In the rows, zero is written as 128.
Known rows, with every step that occurs
lupa kage: 151 88 103 156 138 137 164 96 93 143 138 135 131 122 91 151 134 154 75 121
kage gatulim nivap: 111 93 109 117 160 117 142 95 106 124 124 153 135 140 90 119 107 161 86 128
fadof boto kage gatulim: 116 88 105 137 144 127 140 105 87 128 128 133 140 138 95 148 93 157 84 116
nivap boto: 152 91 75 115 123 145 160 102 106 151 134 137 121 127 113 137 101 164 79 134
fadof gatulim nivap boto: 141 97 80 111 131 146 160 103 98 154 113 129 121 154 97 129 119 175 89 141
lupa kage gatulim nivap: 127 94 125 131 167 111 146 94 95 129 124 157 144 133 81 138 139 157 77 113
nivap gatulim: 138 100 67 125 124 143 147 84 110 139 139 135 123 122 121 125 101 147 68 130
boto kage gatulim fadof lupa: 107 102 99 141 147 102 126 104 117 96 139 143 122 132 81 155 93 132 78 110
nivap gatulim fadof lupa kage: 138 115 60 135 126 122 143 91 122 139 134 145 112 130 101 150 120 121 58 109
fadof lupa kage gatulim nivap boto: 120 108 95 101 153 111 131 105 116 128 129 160 130 152 89 139 136 155 73 104
kage gatulim nivap boto: 122 96 98 93 158 115 139 101 106 134 120 160 135 143 100 122 107 166 79 127
boto fadof gatulim nivap: 119 100 96 137 136 146 173 107 105 164 127 126 127 163 71 125 118 159 112 135
gatulim nivap boto kage: 133 104 103 117 146 126 145 102 95 125 137 156 126 142 104 135 117 154 86 131
fadof gatulim: 142 85 79 147 121 155 165 100 99 146 124 107 120 136 90 137 108 173 88 139
boto kage gatulim fadof: 121 92 112 151 152 104 138 103 102 105 134 145 129 120 84 158 92 136 77 119
lupa kage gatulim fadof boto: 137 89 102 144 148 113 158 107 92 156 112 145 136 133 79 165 118 145 69 106
gatulim fadof: 141 92 78 153 125 131 169 99 111 148 130 138 112 123 90 147 92 137 82 132
kage gatulim nivap boto fadof: 113 101 102 94 158 117 149 109 112 147 127 164 140 153 89 121 109 158 93 123
boto kage: 133 91 106 158 136 134 148 97 94 111 148 130 126 122 98 147 103 149 87 127
lupa nivap gatulim: 146 101 88 116 129 118 148 76 104 138 143 150 116 118 122 120 111 163 70 106

Rows
126 116 90 110 143 127 157 111 116 159 139 161 126 166 85 135 139 147 96 113 -> gatulim nivap boto fadof lupa kage
132 101 83 145 129 134 148 100 117 131 145 134 120 137 88 146 132 149 77 111 -> fadof lupa kage
129 107 91 108 141 136 166 109 109 163 134 157 127 159 93 123 116 151 101 131 -> gatulim nivap boto fadof
116 102 91 119 140 91 137 97 125 123 130 154 112 135 85 138 97 150 75 97 -> kage gatulim fadof lupa nivap
116 107 91 127 124 122 159 100 125 148 157 141 113 153 85 126 110 153 101 97 -> boto fadof lupa nivap
137 105 76 101 119 118 145 96 120 138 146 148 106 142 111 129 108 169 79 102 -> fadof lupa nivap boto
136 85 115 140 154 119 150 95 98 131 130 143 143 120 87 149 129 158 68 112 -> lupa kage gatulim
139 109 69 113 117 107 154 100 124 145 134 153 96 140 100 144 101 148 76 103 -> gatulim fadof lupa nivap boto
107 97 128 134 165 110 130 96 96 97 135 153 139 135 89 134 110 152 88 120 -> boto kage gatulim nivap
122 106 84 112 140 108 127 113 117 112 135 151 119 136 97 159 93 140 71 111 -> nivap boto kage gatulim fadof lupa
125 89 92 133 145 112 150 100 113 133 122 145 126 123 85 144 88 146 76 123 -> kage gatulim fadof
138 101 96 122 139 138 150 105 90 133 119 131 123 151 96 142 121 168 90 138 -> fadof gatulim nivap boto kage
111 106 103 122 154 109 135 99 116 119 132 154 131 150 82 134 136 152 78 104 -> fadof lupa kage gatulim nivap
141 105 53 129 116 137 158 96 105 167 117 138 117 135 112 141 90 132 68 123 -> nivap gatulim fadof boto
134 90 102 113 147 121 132 104 98 114 137 146 135 124 107 150 99 158 73 121 -> nivap boto kage gatulim
142 109 90 129 126 106 149 87 91 144 130 152 115 128 111 147 101 142 70 96 -> lupa nivap gatulim fadof boto kage
136 113 84 123 125 100 143 101 112 125 141 154 99 135 97 156 104 141 77 98 -> gatulim fadof lupa nivap boto kage
137 100 87 107 138 135 157 100 103 149 127 155 123 146 107 123 114 162 87 136 -> gatulim nivap boto
149 105 80 124 126 107 153 79 107 145 134 154 108 118 112 133 104 146 66 104 -> lupa nivap gatulim fadof
147 105 75 119 120 112 159 86 98 165 125 151 111 131 113 135 100 147 70 100 -> lupa nivap gatulim fadof boto
144 96 72 119 122 154 172 115 106 175 130 121 125 151 92 142 107 165 96 133 -> nivap boto fadof gatulim
142 98 114 112 147 87 139 96 95 124 134 163 120 121 101 155 101 158 71 97 -> lupa nivap boto kage gatulim fadof
115 114 78 99 134 132 155 112 124 154 139 157 119 169 90 120 116 149 102 123 -> gatulim nivap boto fadof lupa
121 105 100 99 140 98 122 100 115 107 146 155 118 138 105 139 109 165 75 90 -> fadof lupa nivap boto kage gatulim
124 103 83 97 137 92 136 103 124 132 127 159 111 136 94 142 96 155 70 97 -> kage gatulim fadof lupa nivap boto
135 96 96 120 147 110 137 107 103 121 129 152 127 124 100 161 93 144 70 120 -> nivap boto kage gatulim fadof
